Each row comes from the steps of one path. Every step used is in the known rows, and no mark comes twice. Write the path behind each row, first mark first.
Known rows:
zodo-kipet-genu-fone: [ 14  60  34  -7 -50  51  -5  11 -18  19  47   1 -38  10   1  -4  26 -35
 -26 -32  60  25  -4]
genu-fone-zodo: [ 23  25  33  48 -10  42  -7 -42  -1  48  30 -34 -16 -30  34  -4   2 -46
 -47 -26  70  24   2]
fone-zodo-kipet-genu: [ 14  54  -3  60 -53  29  11   6   4  35   4 -12 -47   2  14   5  27 -20
 -10 -30  70  23   2]
genu-lunaviv: [ -3  14  13  17  24  40   5 -46   1  32  69 -15 -78  -9  31 -20  57 -64
 -38  -4  28  24  11]
kipet-zodo-fone-genu-lunaviv-megat: [-56 -10   8  50  -1  -4 -30  13 -20  29  72 -22 -95 -50 -11 -27  40 -82
 -28 -26   7  49  38]
zodo-kipet-genu-lunaviv-dige: [ 10  38   2  16 -24  20   5 -12 -23 -18  35  -4 -69   7  16   7  41 -47
   1 -26  46  24  21]
fone-dige: [-10  22  -2  23  -6   0 -38 -33  23  25  66 -17 -31  15  49  23  49 -36
   1 -17   7  13  22]
dige-fone-genu-lunaviv: [ 13  40  37 -13  25  53 -39 -52  12  33  88 -16 -81   6  20  -6  87 -81
 -23   0  26  30  13]
megat-fone-zodo-kipet: [ -7  22   0  60 -28  29  -5 -19  40  20   8 -67 -54  14  42 -41  -4 -53
  -8 -28  56  26 -15]
megat-lunaviv-dige-fone-genu-kipet: [ 24  14  17  21  -2  46 -75 -31 -43 -45  70 -52 -76 -22  53 -11  80 -92
  28 -11  25  29  41]
genu-fone-zodo-kipet: [ 20  38  19  55 -27  41  10 -25  24  31  18 -36 -41  -5  33  -4 -12 -51
 -53 -28  92  30 -15]
dige-lunaviv: [ 12  27  12   8  29  45 -15 -39   1  43  55 -32 -57   4  33  -9  70 -56
  -5   3  13   5  20]
kipet-zodo: [-20  20  18  54   3  35 -15  20  20  54  45 -46 -47   2  23 -17  40 -60
 -57   0  26  19   0]
zodo-kipet: [ -8  32  -4  30 -12  41  -9  -2  26  12  37 -22 -80  35  37  -2  43 -50
 -28   0  33  26  -2]
zodo-fone-genu-lunaviv-dige: [-10   0 -17  37  13  -5 -16 -30 -19   5  71 -18 -72 -28  19  15  58 -83
  11 -28  13  52  54]
genu-fone-dige-lunaviv-megat: [ -1  13  41 -24   0   2 -70 -64 -23   4  74 -21 -24 -22  32   6  22 -39
  15 -31   5  -1  34]
zodo-kipet-genu-lunaviv-dige-fone: [ 30  51  30 -15 -16  39 -10 -29 -12  -6  43  -1 -66  15  12  16  40 -64
  11 -28  57  14   5]
kipet-genu-fone-dige: [ 11  49  37 -17 -42  11 -36 -20 -22  31  76   7  10 -10  14  22  33 -21
   5 -49  32  13  20]
zodo-kipet-genu-lunaviv-megat: [-21  28  19  -1 -40  25 -21  -8 -40 -15  43  15 -99  -7   1 -20  41 -32
  -4 -22  26  21  18]
megat-lunaviv-dige-fone-zodo-kipet: [ 15  26  -6  62 -20  23 -25 -42   8 -24   5 -57 -55  10  35  -7  13 -70
  21 -44  73  -3   5]
genu-lunaviv-dige-fone-zodo-kipet: [ 36  28  14  48  10  28   4 -65  30   6  14 -39 -71   1  45  15   3 -80
 -18 -23  90  19  -6]

Write each row's path:
[ -2  -4  36  -3  -1  43 -88 -30 -47 -25  68 -64 -92 -39  53 -57  65 -71
  32   6 -17  39  41] => dige-lunaviv-megat-fone-genu-kipet
[-35  18  -5  64  -8  10 -16  42  14  61  64 -36 -57 -17  -1  -6  55 -77
 -29 -20  17  47  25] => kipet-zodo-fone-genu
[-13   9  12  37 -19  19 -38 -41   6  -3   3 -69 -71  -9  36 -52  -3 -49
  25 -27  31   9   6] => dige-lunaviv-megat-fone-zodo-kipet
[ 15  49   0  52 -30  28  41 -20   1  36  21  -8 -70 -15   8 -13  27 -38
 -26 -34  87  24  -2] => fone-zodo-kipet-genu-lunaviv
[-10   5  23   0  12  31 -58 -41 -31   7  45 -25 -71 -13  31 -13  58 -42
  12   3 -13   3  37] => dige-lunaviv-megat
[-46  -9  19  -1 -29 -13 -96 -39  -6 -18  58 -40 -35   1  48 -22  16 -32
  44 -34 -33  11  29] => lunaviv-megat-fone-dige
[ -7  19  11 -11  13   4 -41 -55  24  27  74 -60 -22  12  46 -26  42 -55
  45 -32  -5  -4  17] => megat-fone-dige-lunaviv
[ 49  36  36  24  -8  27 -11 -60 -27  29  25 -13 -28 -35  18  19  27 -53
  12 -40  69   8  17] => kipet-genu-lunaviv-dige-fone-zodo
[ 35  34   9  56 -13  28 -26 -37  32   4  -4 -45 -48  17  51  32   2 -62
  -1 -19  73  17  -3] => lunaviv-dige-fone-zodo-kipet
[-17 -22   6  46   4 -14 -24   0 -18  32  73 -36 -71 -69  38  -7  12 -82
  12 -29  19  25  32] => genu-kipet-zodo-fone-dige-lunaviv-megat
[ 34  67  25  29 -45  48  -4 -10  14  46  11  -8 -48  12  11  13  28 -38
  -1 -32  82  12 -14] => dige-fone-zodo-kipet-genu
[ 29  57  40 -34 -16  15 -25 -39 -24  42  81  -5  10 -15   8  14  46 -30
  22 -47  34  -5  25] => kipet-genu-fone-dige-lunaviv
[  5   4  -9  44  -6  34 -16   7 -21  28  79 -15 -91 -42  44   2  69 -83
  -5  -7  22  70  36] => zodo-fone-genu-kipet
[-37   7  32 -27 -38 -15 -64 -42 -40 -12  75 -10 -39 -25  14 -36  28 -27
  51 -55 -15   7  32] => kipet-genu-lunaviv-megat-fone-dige
[-10  -6  26  30  -3  20 -55 -58 -18  15  16 -67 -47 -35  36 -52  11 -44
  32 -25   9   3  22] => dige-lunaviv-megat-fone-zodo
[  0  55   4  14 -46  39  -7  20  -6  17  35   1 -61  26  11   2  54 -27
  -4 -17  36  21   5] => zodo-kipet-genu
[-19  13 -11  43  20 -20   8  -2  32  78  75 -38 -30 -20  11   5  28 -77
   5 -42  25   7  19] => kipet-zodo-fone-dige-lunaviv
[ 31  46  42  32 -43  40  -5 -20 -33  54  28 -10   0 -41   8   0  13 -25
 -24 -43  72  21   9] => kipet-genu-fone-zodo
[-30   1  10  53 -45  14 -49 -22   6 -14  -2 -58 -68  -3  40 -44 -17 -39
   8 -28  30  25   1] => lunaviv-megat-fone-zodo-kipet
[  0  26  11  11  -4  28 -87 -36 -24 -34  61 -48 -50  11  24  -4  84 -73
  37 -25   5  10  44] => megat-lunaviv-dige-fone-genu
[ -5  31  21  20 -52  19 -36 -18 -26   1   1 -46 -53 -17   8 -48   8 -26
  47 -44  34   3  13] => dige-lunaviv-megat-fone-zodo-kipet-genu
[-40  21  18 -19 -53 -15 -47 -26 -17 -30  62 -12 -65   2  14 -36  13 -32
  45 -57   9  13  15] => zodo-kipet-genu-lunaviv-megat-fone-dige
[-12   7  14  12   8  13 -55 -45 -11 -24  65 -64 -55  -4  38 -31  54 -75
  15 -19  -3  39  37] => megat-fone-genu-lunaviv-dige
[-21  18  20   2  11  34 -36 -39   4  13  82 -52 -70   0  25 -54  67 -74
  -8 -15   2  39  19] => megat-fone-genu-lunaviv
[ 11  29   5  46 -39   8   9 -30 -11 -10   6 -50 -42 -15  21 -31  -7 -50
  21 -55  69  23   6] => megat-fone-zodo-kipet-genu-lunaviv-dige
[-17  -4  44  27  -1  39 -76   9 -30  -3  63 -89 -83 -46  38 -72  47 -85
  -3   5  -4  36  27] => dige-lunaviv-megat-fone-genu-kipet-zodo
[ 25  70  27 -28 -29  15  -8 -23   0  25  68  -7 -15  11   6  14  32 -34
  15 -49  56   0   8] => zodo-kipet-genu-fone-dige-lunaviv
[  7  30   0   5  22   4 -28 -53  21  37  71 -31 -34  10  44  16  62 -45
  18 -15   8  -3  28] => fone-dige-lunaviv
